Known rows, with every way that one mark hangs from another:
Q382[Q933[Q769[Q132 Q177[Q675]] Q900]]:   1.4  33.5  -7.4  13.8 -25.1   7.1 -22.3  11.1 -15.3 -21.9  17.6  20.7   6.4 -32.9  42.0 -15.7 -10.9  26.1  11.4  36.6  -9.0  13.8   9.6  31.2
Q177[Q675 Q769]: -11.2   4.7   5.7  10.3  -7.2   7.5   7.0  36.5  -8.2   0.6  -1.3  -2.6 -15.9  16.7  21.8  42.1  17.5  -2.2 -28.1  13.0 -22.1  40.2  13.6  13.4
Q933[Q769]:  -6.2  -3.7  10.4  14.4   0.4   5.9   5.6   6.0  17.7  24.8   9.9  24.3 -47.9   5.4   3.4  55.6  12.8 -13.2 -15.6   2.5   6.8   9.8  30.8 -16.4
Q933[Q769[Q177 Q382] Q900]:   9.5  -2.4 -11.3 -16.4  16.5 -19.2  29.5  -1.6   6.6 -20.3  -3.0  15.5 -29.6 -11.6   4.7  11.5 -30.2 -16.8  33.1  51.6  18.7 -11.0   3.8 -32.8
Q869[Q769[Q132 Q177]]:  19.4   1.1 -11.0  -5.3   2.1  34.8  24.7 -22.1  -1.9  -9.0 -12.0  26.1  14.0 -11.8 -15.7  39.4 -20.8   8.3   5.2  59.1  -1.4 -20.7   4.5   1.0
Q360[Q382[Q933[Q769[Q132 Q675[Q177]] Q900]]]:  -7.9  18.0  -2.0  22.4 -31.3 -11.9  -8.9  -1.0  22.9 -15.1  16.5 -13.3 -30.7   2.4  16.2 -17.7 -24.2   2.8  28.1 -47.1   1.2  -6.7  18.3  23.6
Q675[Q177[Q769 Q933[Q382 Q900]]]: -25.2   0.8   8.1   2.6  17.4  -3.1  11.1  30.8  34.7 -10.4  23.5 -24.2 -38.0   8.2  39.1  -7.3 -62.3 -23.1  14.9 -28.6  25.4  15.9   1.1  14.1
Q869[Q769[Q132 Q675[Q177[Q933]]]]:   8.9  -0.6  -2.6 -12.3  -9.0  22.3 -30.9  -4.3   1.3  12.9  -3.0 -17.9  12.8  -6.7   0.3  24.7 -38.8  17.6 -20.0 -47.3 -10.6 -16.5 -11.1  42.5
Q382[Q933[Q769[Q132 Q675[Q177]] Q900]]:  -3.5  21.9   2.5  24.4 -25.1  -5.9 -16.0   3.1  -5.7  16.9  11.1   1.5 -12.6  -8.2  23.4 -13.6 -23.7   7.7   9.0 -44.6   2.3 -17.0  10.8  29.5
Q177[Q769[Q132 Q675] Q933[Q900]]:   4.0  27.0  -9.2 -17.6 -24.5  10.7  10.7  25.3 -16.4  -1.6 -10.0 -15.9   8.9  15.7  10.1   6.2 -24.1   0.6 -20.3  -4.4  -3.1  17.7   9.0  55.4
Q869[Q769[Q177 Q675]]:  24.7  13.7  -5.6 -23.9 -10.3   7.5  11.7 -15.5 -12.8  14.5 -17.4  20.1  19.1  12.6 -18.8  39.8  -8.8   0.5  -7.9  34.7 -13.6 -21.8 -17.1   2.3
Q900[Q769]:  -5.7  -8.4  26.5   2.6   5.7  -0.5   7.3   4.3   8.4  32.3   1.3  22.9 -16.1  37.9 -29.7  50.7  58.9  -8.2 -34.2  14.6  -1.9   4.8  34.4 -16.8
Q239[Q132[Q769] Q869 Q933]: -28.8 -35.7  14.7  65.7  28.4  40.6   7.8 -31.2  -0.7  48.1  -6.0   8.0 -29.1 -28.4 -22.1 -42.3  77.1 -33.4  -8.9 -53.9   7.9   4.8 -15.0 -41.2
Q132[Q769[Q382]]:  12.5 -23.0  11.1  10.2   5.4  -7.4  19.1  -1.7  18.5  -3.4 -13.5   0.8 -15.4  -4.9 -26.5   8.8   8.8   1.3   2.1  10.3 -10.0  -2.9  -2.2 -45.4
Q239[Q132 Q869[Q769[Q177 Q382[Q933]]]]:   0.2   2.2 -17.3  26.3  31.6  22.2  10.9 -45.2 -23.7  -1.3  18.3  21.7  16.9 -33.2 -10.2 -36.2  30.1 -14.8  43.6  28.6   0.4   0.1 -21.2 -48.9
Q177[Q675 Q933]:  -8.4   4.4   7.6 -21.7  -4.4   2.1 -54.2  26.2  10.8  10.7  21.3 -12.0   4.9   6.8  18.1  22.0  18.5  33.0 -37.8 -19.8 -10.4  53.4  -0.8  27.3
Q132[Q769[Q382 Q675[Q177[Q933[Q900]]]]]:   6.9  -8.9   9.0 -15.1   0.9 -22.8 -25.4  11.1  17.3  -1.2  -9.5 -39.3 -13.4  -9.9  -7.6 -37.1 -41.9   5.7   7.8 -53.5  -2.2 -18.4 -32.9   3.2
Q900[Q769[Q132 Q177 Q382[Q933] Q675]]:  26.4  12.1  -1.9 -18.5 -29.9  -5.9  -3.6 -17.7 -41.8 -15.1  -3.2  13.2  75.6  15.4  -6.7 -12.3  53.6  27.0   7.6  57.8 -28.7  -7.7 -14.2 -10.2
Q132[Q769[Q675]]:  17.8   5.2  13.1   5.3 -28.3   0.6   6.8   4.1   7.3  31.2 -18.6   9.9  -4.2  12.4 -28.9  14.2  23.6   2.4 -24.2 -13.5 -20.1  -6.3  -7.4  -5.5
Q239[Q933[Q769[Q177]]]: -11.4 -23.8  21.3   4.9  13.9  21.5  -0.5 -12.3   1.4  22.2   5.6  18.7 -29.9  -9.9  27.4  22.9  22.4 -10.5 -14.0  29.6   7.3  -1.2 -11.7 -18.5
Q239[Q869 Q933]: -29.7 -35.2  13.7  16.7  29.0  20.8   3.5 -18.8  -0.7  57.2  12.0  -2.7 -16.7  15.9 -12.8   5.9  65.2 -29.1 -22.4 -36.7  16.3  27.8 -13.7 -19.8
Q869[Q769[Q132 Q177 Q382[Q933[Q900]] Q675]]:  31.5  24.8 -26.5 -21.8 -13.6  -9.5  15.2 -25.1 -35.2 -34.8 -12.6   8.1  53.4 -10.4  -6.1 -24.1 -42.2  20.9  29.0  46.5 -15.2 -28.1 -18.5   9.7
Q382[Q933[Q900[Q769[Q132]]]]:  -6.9  16.2  19.3  15.9  -6.6   0.1   1.0  -2.0  -8.1  14.5  11.2  24.2   5.1  19.3 -13.7  -1.4  35.6  12.5 -15.3  18.8   2.0  -2.2  42.2  13.7
Q675[Q177[Q769[Q132] Q933[Q900]]]: -16.4  -0.4   8.8   5.0  11.9  23.0   3.1  26.6  10.3  -2.8   6.5 -27.6 -34.2  -3.1  28.8   1.1 -47.3  -3.6   0.9 -16.5  16.8   7.1  10.8  44.9
Q360[Q382 Q933[Q769[Q132 Q675] Q900]]:   0.0  15.2  -6.9   5.2 -14.0  -9.7   9.8  -4.2  42.8 -24.5 -22.3  -2.2 -10.3   5.4 -20.7  11.4 -18.7   5.5  -5.0  -1.1  -2.8   8.5  28.9  24.4

Rows:
 -9.0 -16.9  -9.4  -1.6  18.5  -5.2 -18.2  10.0  19.7 -21.2  11.2 -24.8 -36.4 -30.6  22.3  -1.1 -58.9  -0.2  19.6 -31.0  21.2  -6.3   7.9   7.5
Q675[Q177[Q933[Q769[Q132 Q382] Q900]]]
 -6.8  -0.1   3.8 -19.6  21.6 -10.3  13.8  25.1   4.3 -19.0   4.0 -20.9 -28.5  10.8  13.0   8.4 -33.9 -10.5  -2.0  19.7   8.4  25.9   7.0   6.3
Q177[Q769[Q382] Q933[Q900]]
 26.8   8.6 -19.4 -32.2 -12.0 -17.9  28.3  -6.9 -31.2 -22.1 -32.2   4.1  49.1  19.0 -33.2  -4.3  15.7  -0.9  14.4  51.9  -4.6 -27.8  -2.4  -8.2
Q933[Q900[Q769[Q132 Q177 Q382 Q675]]]
 31.1  16.6 -33.7 -48.9  -2.5  -0.5   0.7 -12.3 -22.8 -39.1 -19.0 -10.5  44.1 -14.2  -8.8  -5.9 -64.0  16.7  13.6  35.3  -3.5 -22.3 -24.4  22.5
Q869[Q769[Q132 Q177[Q933[Q900]] Q382 Q675]]
 25.8   9.0  -2.5 -42.5 -10.3 -16.3  -7.3   4.2  -0.3 -17.2 -14.8 -15.2  17.4 -12.8 -10.4 -43.0 -26.3  15.0  12.3  25.6  -7.3 -10.6 -44.6  -1.3
Q132[Q769[Q177[Q933[Q900]] Q382 Q675]]
  2.9  -5.9  27.4  -1.7 -17.9   8.3 -40.7  10.1  22.2  31.7   4.6 -22.2 -13.7  -3.1   0.5  -8.4  -3.6  16.6 -22.6 -57.5 -14.9  -5.8 -32.3  16.9
Q132[Q769[Q675[Q177[Q933]]]]
-11.5   5.3   4.0   5.8   9.2 -23.5  32.5   9.3  24.7   3.8   4.9  25.5 -12.6  35.7 -23.7  16.1  12.3 -25.0  -5.9   3.4  21.3  -3.6  39.4 -23.6
Q933[Q382 Q900[Q769]]
-29.1 -14.8  -8.6  33.1  33.2  -3.1  25.3 -18.3  15.7   6.8   2.2   9.8  -5.8   5.7   1.3 -41.3   2.4 -25.2  15.7 -48.8  35.9   9.7  10.3 -28.2
Q239[Q132 Q933[Q382 Q900]]
-15.7 -21.3  30.7  -6.6  28.9   2.8   8.5 -11.6  -6.2  22.0  -8.5  15.2  -8.6  20.7 -12.9  -2.0  40.4 -16.2 -22.9  37.2  17.5 -18.3   1.0  -8.5
Q239[Q933[Q900[Q769[Q177]]]]
  5.9  16.1 -25.9  -4.7 -40.6   5.7 -12.2  10.4  11.1  -9.4  15.7   6.6  17.7  -5.0  30.1  17.0 -17.8   5.5  -7.4 -26.4  -3.4  20.9   7.4  14.6
Q177[Q933[Q382 Q769[Q132 Q675]]]
  1.6   8.3   0.1  -0.2 -13.1  10.3 -17.6  18.0  -0.5  -1.3   7.9  19.8 -16.8 -15.7  28.0  36.5  11.2   6.4  -7.0  37.7 -11.6  20.1   3.3  -1.7
Q933[Q769[Q177[Q675]]]
  7.2 -10.6  14.2 -41.1  15.2  -1.6 -18.7  -2.7   1.9  -8.0  11.3   3.3  16.4  11.0  -5.4  16.0  33.7  10.8  -9.9  63.0  -3.6  10.3 -10.9 -20.6
Q900[Q769[Q177[Q933] Q382]]
 15.5 -10.0 -13.5 -16.6  -5.8   1.6  -1.5   4.9 -27.7 -39.5 -14.9   1.3  49.1  -2.3  -5.9  13.1  42.6  20.5   1.2  62.3 -24.5   7.4   0.5 -14.7
Q900[Q769[Q132 Q177[Q675] Q382]]
 23.9  -8.6  -0.4  -2.3 -17.7 -15.6  14.4  -0.2  -0.1   2.0 -25.2  -5.3   8.2   6.1 -31.4   2.4  13.9   3.8  -3.7  -6.8 -25.5  -8.5 -18.6 -30.0
Q132[Q769[Q382 Q675]]
  8.1  17.0   8.8  15.2 -22.6  27.5  -6.6 -11.9  -4.0  -0.1  25.1  34.5   1.4 -21.9  32.1   7.9  12.4  20.1  13.1  54.9  -5.0   4.6   8.2   2.6
Q382[Q933[Q769[Q132 Q177]]]
-20.2  -3.9   2.9   3.0   9.8  -1.9  -7.6  10.7  32.6  -9.8  17.3  -8.5  -2.8   6.2   4.1 -10.8 -20.8  -5.0   3.9 -32.7  26.7  -6.3  22.0  12.3
Q675[Q177[Q933[Q382 Q900[Q769[Q132]]]]]
 12.4   6.3 -16.4   5.9   0.4 -17.0  -1.6 -15.7 -19.1 -19.7  -6.4 -16.9  21.5  -8.1  -6.5 -22.9 -55.6  13.4  24.6 -33.2 -10.0 -37.3  -7.5  14.7
Q869[Q769[Q132 Q382[Q933[Q900]] Q675[Q177]]]
-10.9  14.8   9.4  -7.2  17.8 -15.1  -6.6  11.7  25.7 -23.0  -4.9  15.6  41.7   6.0  -6.6 -17.3   9.7   9.3 -13.0  53.2  -1.7  16.7   2.5  -0.1
Q360[Q933[Q382 Q900[Q769[Q177[Q675]]]]]
 -8.4  -4.7   2.5  22.1  12.0  -4.7  22.8   9.3  -7.9 -26.5   7.6 -23.7 -12.4  -4.2  27.2 -26.4 -38.8  -1.1  35.5   4.3  -0.1  -0.5   5.3   6.7
Q675[Q177[Q769[Q132 Q382[Q933[Q900]]]]]
  4.1  -3.1  -2.2  18.6 -24.6   9.8  -5.2   2.3   0.5  19.6  -6.1  -1.2 -16.5  -3.4  11.3  33.3  -5.3  -6.2  -2.9 -43.3  -5.1 -15.3   8.0  11.2
Q933[Q769[Q132 Q675[Q177]]]
-33.1 -33.9  11.8  37.1  22.9  23.0   2.4 -11.6   1.9  53.3  14.5   9.4 -50.2  -7.9   7.2  21.1  54.5 -41.6 -24.7 -35.9  13.5  19.5   1.3 -25.5
Q239[Q869 Q933[Q769]]
-10.8  22.0 -30.8   5.8 -19.1  -2.7 -19.9  32.2  19.6 -37.6  21.1  -1.7  -4.7 -26.9  43.4  -4.0 -45.6  12.9  -3.8 -27.3   8.0  33.0  26.3  27.4
Q177[Q675 Q933[Q382 Q769[Q132] Q900]]
 18.5   6.9  10.7   7.3 -27.5 -16.8  -9.1  -4.6  -7.6   6.3  -2.4  -0.7  21.8   2.0 -10.5 -26.0  24.6  23.2  -1.6  -6.8 -34.6   0.3 -23.6 -22.5
Q132[Q769[Q382[Q933] Q675]]
  8.4   6.6  -8.1  -4.6  -9.1 -27.2  -8.2  -6.5 -11.8  -6.9   1.7 -25.3  32.0   8.2   4.0 -42.0 -24.5  20.5  30.4 -41.1  -1.1  -9.3 -14.0  12.8
Q769[Q132 Q382[Q933[Q900]] Q675[Q177]]
 24.6   1.9 -15.0 -23.5 -14.4 -15.8  11.2  -5.7 -12.4  -9.4  -9.4  10.7   9.4   0.7   6.6  26.4   1.8  -7.9  16.3  39.9 -10.7  -4.3 -16.2 -30.9
Q933[Q769[Q177 Q382 Q675]]
-11.4  14.9   3.6 -12.2  -8.3   2.3 -37.3  27.1  -6.3  -7.9   4.6  -5.6  11.9   4.9  -2.5   8.5  19.1  24.7 -44.1  -3.8  -4.6  23.9  31.9  44.1
Q177[Q675 Q933[Q900[Q769[Q132]]]]
-32.5 -38.9  -5.1  31.2  45.1 -11.8   3.6 -27.8 -28.4  30.1 -16.1 -25.7  -1.0   5.8 -31.3 -56.8  65.8 -54.8   6.3 -88.0  18.0 -24.1 -21.9 -36.6
Q239[Q132 Q869 Q933[Q900[Q769[Q382 Q675[Q177]]]]]
 -0.6   6.7  19.1 -18.0  13.1  -5.8  18.2  -1.5   3.4  14.2  -4.6  27.4 -10.3  27.0 -26.3  17.5  26.0 -13.0  -5.2  59.2  17.2 -15.0  15.1 -10.8
Q933[Q900[Q769[Q177]]]
  8.3  -5.3 -15.0 -33.4   0.7 -17.2 -21.3   6.7   0.4 -11.4  -4.0 -41.3  23.1   3.1   1.0 -23.3 -41.9  14.0  15.2 -49.6   9.7  -2.9 -19.3  25.8
Q769[Q132 Q382 Q675[Q177[Q933[Q900]]]]
-26.3 -34.1 -21.2  37.2  65.2   8.7  30.9 -40.8 -18.4   8.0 -13.7  -3.1 -19.7 -24.6 -33.6 -31.3   9.4 -51.1  15.1 -45.9  24.4 -15.3  -3.5 -44.1
Q239[Q132 Q869[Q769[Q382]] Q933[Q900]]
